What can hang from each mark:
V: F P Z
Z: V
F: A C V X
A: F P
P: A V X
X: F P

Every row comes from one small tree of marks. The marks that hang from a mark follow it in brackets, in alphabetical order. Every link used is in the known rows. Which tree was each row made from?
Known rows:
Z[V[P[A[F[X]]]]]: [26,-11,4,26,20,-24,-27,-39,-81,-2,11,-17,0,-11,8,-26,13,9,37,1,-7,2,-40,-29,-10,33,71,-41,0,-34,47,34,9,-20,18,48,-1,-2,-16,0,-4,64,-1,-14,46,-17]
P[V[Z] X[F]]: [-16,-14,10,12,-14,-6,33,41,-33,57,-11,15,-5,-53,20,13,45,48,-17,-16,19,-30,42,41,-3,0,-39,42,-35,27,-37,-39,-39,20,10,37,-54,-6,46,-20,15,-51,-50,1,-17,52]
A[P[V[F]]]: [-20,0,3,-24,0,-21,-2,10,-22,2,16,-15,-15,-22,10,-11,14,27,-17,-34,6,-19,-4,-3,11,23,-17,-26,-12,36,7,39,-17,-34,-21,2,-3,-29,45,-14,36,-4,-63,-8,2,16]
P[A[F] V[Z] X]: [33,-58,-15,42,-33,-1,42,36,-87,66,-4,-33,-7,-56,-4,5,58,32,-2,-40,-18,-36,0,-17,10,-18,-17,25,-48,29,16,-5,-6,-7,-20,67,-31,25,78,-37,50,-26,-45,21,-11,45]
X[F[V]]: [-4,34,19,4,48,39,20,36,68,32,-4,26,16,-15,-6,-3,-9,-13,7,-15,-9,-16,28,-6,-31,-11,-32,40,-1,-21,-51,-16,-1,16,15,-8,-6,13,-40,18,-25,-10,-29,-49,-35,16]
X[F[A C V[P]]]: [-47,21,1,-32,7,21,1,-9,55,-24,-8,25,19,41,-13,-14,-6,-44,29,17,-1,8,30,-19,-16,-19,30,37,21,-14,-53,15,-11,7,-14,-24,23,38,-79,10,-38,2,15,-25,-19,-31]
F[C V X]: [-18,20,19,-47,25,12,42,-13,89,-32,7,26,2,37,-24,24,-53,-38,-19,57,-12,-6,37,12,-3,-43,-22,22,27,-44,-73,-55,34,47,26,-60,22,-16,-62,45,-33,-10,10,8,6,-10]
A[F[X]]: [14,7,3,-11,19,10,-21,1,7,-22,-14,-9,26,17,-9,10,-13,-12,-21,7,-34,1,-21,-13,11,-17,-14,-18,29,-28,8,-20,11,-2,34,2,3,-25,-15,49,-3,32,-24,9,7,3]
F[A V[Z] X[P]]: [-41,40,0,17,21,19,34,11,28,4,0,43,-1,22,2,42,37,6,24,60,-6,-21,33,-10,-18,19,56,47,16,6,-45,-58,-8,-8,-3,-63,46,26,-59,-46,-61,38,62,-14,14,-20]
A[F[C V] P]: [11,27,-13,-23,12,26,23,32,21,3,-27,8,-17,40,-76,3,-15,-24,-6,1,-26,-6,-18,-25,-16,-52,-52,28,-6,-14,-46,-10,-22,-9,-33,-26,25,16,-7,11,28,-1,-16,22,-34,-16]
V[F[A]]: [1,-3,-17,-38,11,17,-36,7,30,-28,27,-15,34,27,41,6,-7,-24,-26,-24,4,32,-11,-1,3,19,-1,-47,23,33,52,42,22,-40,-10,-22,22,-1,1,25,-17,0,-14,-19,-12,-24]
V[F[C]]: [22,-14,-27,-47,-7,13,-33,-11,32,-46,17,-15,31,21,19,-10,-61,-31,-34,-23,15,28,-4,17,7,-16,-45,-56,18,0,26,20,35,8,14,-21,0,-22,23,52,13,-45,-19,-7,-21,1]
X[P[A[F] V]]: [14,-41,-29,48,-25,34,8,12,-42,43,-20,-49,34,-60,-9,-30,48,30,55,-59,-18,-55,-6,-75,41,-14,30,33,-21,38,16,4,-11,-47,1,60,1,58,13,-37,38,27,-19,-9,-20,16]
P[V[Z] X]: [-4,-16,17,9,-10,-12,46,22,-14,54,22,3,-17,-53,23,25,35,56,-36,4,23,-32,34,49,-6,18,-45,25,-41,32,-2,-33,-21,17,1,18,-38,-25,56,-39,17,-33,-33,21,-1,31]
Z[V[P]]: [17,19,17,3,48,-8,-22,-41,-3,7,34,5,-7,-28,46,-26,4,49,-2,13,43,5,-3,31,-53,76,11,-37,-31,-7,59,37,-10,-10,13,31,-14,-38,-5,-21,-22,46,5,-31,22,-32]
X[P[A[F[C]]]]: [39,-38,-60,32,-37,49,-22,10,-15,4,-43,-37,38,1,-28,-25,-18,-10,51,-52,-20,-9,-37,-71,29,-54,10,9,8,17,23,2,9,-30,7,32,13,64,-1,5,31,3,25,3,-36,-1]
X[F P[V]]: [-36,4,-3,26,-6,33,5,31,3,37,-21,-6,31,-54,19,-17,27,53,42,-38,15,-49,41,-22,25,5,21,57,-1,29,-38,-24,-36,-17,35,32,-14,23,-15,-23,5,10,-26,-32,-32,28]
F[V X]: [-13,35,45,-16,47,5,42,-8,80,-4,17,26,-3,13,-9,27,-20,-17,-16,46,-16,-10,32,9,-9,-4,-10,24,17,-36,-49,-42,27,32,23,-46,18,-31,-60,25,-38,19,3,-15,16,-3]
A[F[C V[P]]]: [18,3,-9,-16,17,16,-3,-29,27,-23,-5,-9,18,14,-47,-20,-20,-51,5,28,-11,-3,-5,-9,-26,-25,-22,8,-2,-34,-14,-1,12,9,-19,1,9,14,-24,21,-4,11,10,9,-9,-8]
A[F[V] P[X]]: [8,36,32,32,12,-10,17,64,-16,36,-22,8,-49,26,-65,40,34,2,-16,7,-35,4,-38,3,3,-13,-47,51,-14,-8,-23,-32,-37,-22,-39,-7,7,-10,15,-15,14,5,0,51,-11,-6]
P[A]: [38,-23,4,22,8,34,7,5,41,26,13,-15,19,-26,24,-21,-17,12,7,-54,-4,1,-11,-31,-6,-3,-9,-11,-9,19,37,41,21,-7,2,17,-4,18,0,9,10,6,-21,-44,-16,-9]
A[F[C V X] P]: [-12,33,6,-23,8,-2,16,16,8,-28,-36,21,-30,69,-81,24,-19,-37,-7,41,-49,-5,-16,-22,4,-51,-21,26,25,-45,-74,-37,-13,7,-5,-46,32,-8,-41,36,15,15,-6,43,-6,-11]
X[F[V] P]: [-14,44,9,40,31,43,12,42,42,32,-30,22,13,-28,-10,-4,6,13,48,-8,-1,-25,26,-21,-5,-1,7,76,11,-4,-53,-45,-20,3,27,-11,6,34,-49,-16,-29,3,24,-42,-35,7]

Write each row's tree:
[-13,18,1,10,0,-19,-44,-15,1,-44,-1,-1,20,7,31,10,-26,0,8,7,2,15,-6,2,46,23,38,-31,49,-2,20,-21,18,-7,53,-27,18,-29,-14,21,-22,20,41,-6,19,5]	V[F[X[P]]]
[30,33,-19,18,29,13,35,45,-30,46,-27,24,-38,-6,-55,5,37,12,-11,1,-17,-24,-26,-10,-63,6,-42,14,-30,2,-15,-11,-46,-17,-46,-14,8,21,33,-30,24,16,-31,-3,-24,11]	A[F[V[Z]] P]
[-23,3,-29,-54,-23,1,-37,8,11,-50,-5,-2,-2,82,0,4,-25,-21,-18,-19,1,40,-29,-12,10,-16,-11,-46,26,38,16,51,-10,-40,-38,-44,33,-2,6,10,21,-14,-7,8,-17,-34]	V[F[A[P] C]]
[33,-1,-15,0,14,-24,-40,-42,-39,-14,25,-5,7,-36,49,-34,-8,4,-19,-9,38,17,-20,40,-35,69,5,-85,-12,15,77,53,-1,4,0,13,-25,-23,62,-5,-9,4,-5,-34,22,11]	V[F P Z]
[17,13,-19,-31,26,38,50,5,64,12,8,26,-5,1,-16,6,-26,-11,-25,24,14,-19,40,21,-61,-21,-55,14,-18,-5,-37,-36,11,35,-7,-38,-5,17,5,3,-9,-35,-8,-18,-31,1]	F[C V[Z]]
[3,-41,1,1,-17,8,20,-4,-30,11,-1,-36,24,-28,-8,-11,25,-4,17,-27,-40,-43,5,-55,41,-30,26,4,-5,-9,-16,4,21,-9,15,37,2,11,-7,11,25,26,-60,-8,11,28]	P[A[F[X]] V]
[-11,30,-12,8,23,-25,-42,-16,-48,-28,14,8,3,5,42,7,-11,29,9,21,29,7,-8,17,14,56,42,-36,25,-7,30,-24,16,-15,53,-15,6,-39,-13,-4,-30,32,43,-12,28,-3]	Z[V[F[X[P]]]]
[-28,-20,-29,-15,-31,12,2,-12,-20,-32,-36,-26,31,12,-24,6,-1,-1,18,18,-15,-40,24,-35,55,-47,21,34,24,-10,-48,-58,-6,-3,42,-2,11,3,-31,4,18,17,8,41,-4,17]	A[F[C X[P[V]]]]
[39,-25,-5,43,6,2,0,-29,-13,31,12,-8,-3,-59,34,-47,13,25,25,-33,22,-9,-7,-1,-40,42,33,-39,-31,16,62,61,3,5,-18,37,-19,23,32,-29,2,20,0,-49,19,-4]	V[P[A] Z]
[-8,21,-18,-1,4,21,13,3,18,-30,-35,7,16,38,-56,23,-23,-37,17,46,-32,-13,7,-35,26,-50,5,44,33,-39,-65,-77,12,10,24,-37,34,19,-59,20,-14,22,53,30,-6,-4]	A[F[C V X[P]]]
[-8,33,39,-1,38,-29,33,-44,22,-2,16,35,-27,-17,8,8,10,-4,-3,72,7,-14,27,34,-43,41,28,-3,-4,-36,-19,-22,6,45,8,-31,2,-22,-23,-9,-48,38,26,-17,51,-1]	F[V[P Z] X]
[44,-31,-34,7,4,6,-27,-30,-60,0,2,-30,9,-3,-8,-50,-9,3,30,-24,8,8,-36,-29,-24,3,23,-42,-23,-16,51,56,9,-23,-1,59,-11,25,4,-4,22,23,-1,-9,2,-19]	Z[V[P[A[F[C]]]]]
[-27,-16,-1,-18,-44,-11,14,35,-43,10,-31,-21,-25,25,-50,17,19,21,-19,-11,-16,-13,-14,1,44,-49,-52,39,-16,10,-38,-19,-45,-19,-29,21,-11,-14,40,-9,67,-24,-39,83,-23,12]	A[F[C] P[V X]]
[18,1,33,32,-1,-35,-10,-16,-17,20,10,14,-20,-31,33,9,24,39,-20,20,33,14,-7,65,-22,51,-12,-15,-24,11,48,4,-20,20,-10,21,-33,-34,45,-22,-7,1,25,16,23,2]	V[P[X] Z]
[20,-20,40,52,-16,-26,-12,-18,1,22,12,-14,-12,-31,21,-15,8,14,17,-19,7,27,-28,11,23,23,28,-3,-6,7,56,37,1,3,-8,46,-18,-4,15,-11,0,11,29,10,33,-15]	V[P[A X]]
[9,-47,5,39,-28,-5,55,22,-28,65,15,-15,-19,-64,23,6,43,51,-4,-31,11,-32,27,12,6,1,-15,24,-48,37,9,-2,-4,17,-16,39,-38,12,61,-46,26,-37,-30,-1,2,34]	P[A V[Z] X]
[4,4,16,0,-2,-23,31,-21,19,4,13,29,-33,-4,-15,18,-8,0,-20,59,29,9,26,56,-29,5,-30,27,-19,-19,-21,-32,-5,53,-18,-18,-19,-9,8,-20,-20,-34,45,33,11,-4]	F[C V[P[X] Z]]
[-12,0,-34,-55,11,-19,-52,-46,-19,-55,33,-2,13,45,41,-19,-19,-14,-3,13,45,48,-8,18,-23,51,29,-75,2,10,63,61,20,-31,-12,-8,16,-13,-4,-2,-25,10,24,-9,15,-44]	Z[V[F[A C] P]]
[-17,15,-1,-50,25,50,36,0,101,-19,18,12,19,51,-14,22,-21,-42,-14,21,-10,3,34,-14,-20,-35,-25,32,8,6,-38,-15,17,3,-24,-58,40,30,-62,14,-29,-14,6,-8,-28,-39]	F[A C V]
[20,-42,-17,15,-8,23,53,3,-11,62,21,-19,2,-75,35,-27,25,45,5,-44,8,-55,36,-14,-24,7,-1,-2,-46,43,18,24,8,3,-13,36,-23,31,46,-41,28,-11,-62,-49,-7,27]	P[A V[Z]]
[29,-26,17,58,-24,-32,0,-12,-34,38,11,-5,-27,-47,27,-12,25,34,8,-15,19,14,-20,25,-7,34,24,-18,-29,15,59,31,-8,13,-22,45,-32,8,50,-31,6,-9,26,0,30,2]	V[P[A X] Z]
[-5,-9,8,16,-18,18,30,48,29,22,-17,9,-12,12,-37,3,-32,-29,25,-27,-18,10,14,-14,23,-70,-27,75,3,-18,-70,-27,16,39,1,6,-15,36,-29,18,7,-64,6,2,-33,13]	P[A X[F[C V]]]
[21,32,14,41,6,-17,37,61,-53,51,-26,25,-63,3,-59,40,48,18,-20,14,-25,-7,-31,14,-34,4,-58,44,-32,0,-21,-37,-49,-9,-45,-8,-6,-1,48,-35,24,-4,-2,49,-13,13]	A[F[V[Z]] P[X]]
[16,-16,15,47,-26,8,-10,50,-3,39,-22,-5,0,-20,15,-3,-4,14,11,-64,-11,19,-15,-8,32,-27,-8,33,2,5,4,6,-6,7,15,42,-27,9,2,15,14,-35,-15,-19,-19,20]	P[A X[F]]
[-38,35,24,1,31,16,-3,0,45,7,2,24,17,10,5,-9,32,-23,31,13,-5,2,22,-17,-27,20,39,40,8,-4,-33,20,-21,-12,-19,-10,24,29,-70,-8,-48,28,3,-43,-1,-29]	X[F[A V[P]]]
[-2,-40,-29,-34,-41,-26,10,7,-38,-6,19,-12,-7,-12,24,21,-5,9,-47,4,29,4,31,53,18,-11,-53,-17,-21,27,1,-24,11,29,-1,2,-37,-23,79,-8,31,-86,-21,37,-8,52]	P[V[F[C] Z] X]
[8,-17,17,7,-9,-42,-50,-56,-23,-42,24,-17,11,-10,38,-28,-25,-26,15,-7,-11,27,-29,-11,38,33,72,-71,31,-21,53,64,45,8,18,12,6,-22,-1,27,-11,25,16,-26,62,2]	V[F[X] P[A]]
[-31,21,39,7,-9,-12,-8,48,20,11,-6,18,-40,54,-2,41,33,34,-19,-7,-9,33,-28,10,20,9,-8,19,5,37,8,12,-48,-38,-43,-25,23,-18,-6,-20,1,11,15,39,0,-45]	F[A[P[X]]]
[-1,-2,-29,1,-24,21,-33,-4,0,-42,-50,-13,35,43,-31,15,-29,-13,15,20,-24,-2,-20,-29,46,-51,9,7,44,-20,-26,-57,5,-4,42,-15,18,5,-37,36,5,25,38,38,-14,-1]	A[F[C X[P]]]
[-13,-9,-17,6,-6,0,-12,-5,-8,1,16,-26,28,-50,34,-10,12,22,15,-24,20,-28,26,-6,38,24,13,-3,-1,34,16,0,1,-28,19,8,-1,-5,26,-28,6,-2,-6,-15,-5,24]	X[P[V[F]]]
[-3,-20,-43,-51,-22,-15,-41,-44,-14,-48,17,-2,23,24,38,-16,-10,-28,-14,12,32,34,-8,16,-21,29,22,-74,7,28,57,59,15,-14,-23,-17,8,10,29,4,-11,-17,18,-11,10,-18]	V[F[A C] P Z]
[-49,14,13,-25,-7,22,17,50,60,1,-15,24,5,59,-29,44,-3,-35,-5,20,-15,20,28,3,12,-56,-28,78,16,-11,-75,-43,-8,15,-7,-34,11,24,-58,15,-26,-50,16,21,-42,-15]	P[X[F[A C V]]]
[10,1,-7,0,-32,-8,-18,42,-26,-1,-39,-8,-29,54,-54,20,-15,4,-20,-14,-20,29,-51,11,31,-50,-55,8,9,-1,-7,-12,-36,-13,-22,2,-7,-17,34,20,54,-21,-4,78,-24,-9]	A[F[C] P[X]]
[-53,20,3,-53,-13,-4,-5,-4,43,-51,-18,22,-20,100,-21,32,-18,-4,-13,21,-17,21,-5,-10,17,-31,25,-7,39,0,-43,8,-20,-12,-10,-63,48,-18,-55,25,2,23,7,26,0,-53]	F[A[P] C X]
[-4,32,67,30,29,-26,15,-9,41,15,28,16,-25,-13,0,18,10,-6,-8,46,6,12,8,35,-3,28,-9,36,-10,-23,-2,-15,3,19,-14,-3,-4,-27,-18,-13,-40,9,42,20,23,-17]	F[V[P[X]]]
[8,-5,-31,-50,-16,-20,-20,-26,-4,-60,5,10,9,28,20,9,-56,-22,-40,23,15,18,9,40,2,-8,-19,-66,32,-19,3,-17,31,40,34,-36,-7,-32,28,48,1,-42,-3,3,11,25]	V[F[C X] Z]
[12,1,-24,-44,18,-25,-48,-54,-24,-43,33,-5,5,2,37,-35,-41,2,-8,6,51,35,-8,41,-30,49,4,-82,-4,-9,65,52,23,0,18,14,-11,-39,19,13,-8,-1,10,-10,10,-17]	Z[V[F[C] P]]
[-16,-12,-6,-35,-5,-28,16,-22,-40,-16,26,2,2,-34,39,13,7,11,-37,15,14,-29,36,31,4,29,2,-39,-1,7,0,-9,23,22,23,-9,-12,-39,42,3,2,-15,-51,-13,30,47]	P[V[F[X] Z]]
[25,-18,11,31,-8,-24,-31,-34,-28,-17,-9,-25,19,-7,-6,-30,7,-21,32,-12,-32,4,-44,-45,26,3,63,-41,18,-27,33,44,20,-13,16,41,2,4,-13,30,-1,57,1,-8,41,-8]	V[P[A[F[X]]]]
[20,-25,20,34,-29,-45,-46,-17,-42,-13,27,-27,-8,-25,39,-14,-2,-9,7,-27,12,43,-40,11,41,32,32,-49,4,6,78,60,20,-6,-10,44,-17,-19,40,-1,3,-15,26,6,34,-2]	V[F P[A X]]
[-23,29,-2,3,29,19,12,8,10,23,-3,38,2,-7,12,-4,46,-13,25,15,6,-7,27,-5,-66,36,41,27,-13,1,-22,16,-30,-4,-24,-7,9,43,-31,-34,-44,19,5,-48,-6,-9]	X[F[A V[P Z]]]
[-6,-34,-10,-24,-32,-40,-46,-64,-16,-73,10,-23,12,21,16,-31,-59,-46,15,-3,-3,31,-14,-9,43,-9,59,-74,44,-26,35,50,50,25,21,-3,7,-17,-8,46,0,-3,24,-7,43,0]	V[F[C X] P[A]]
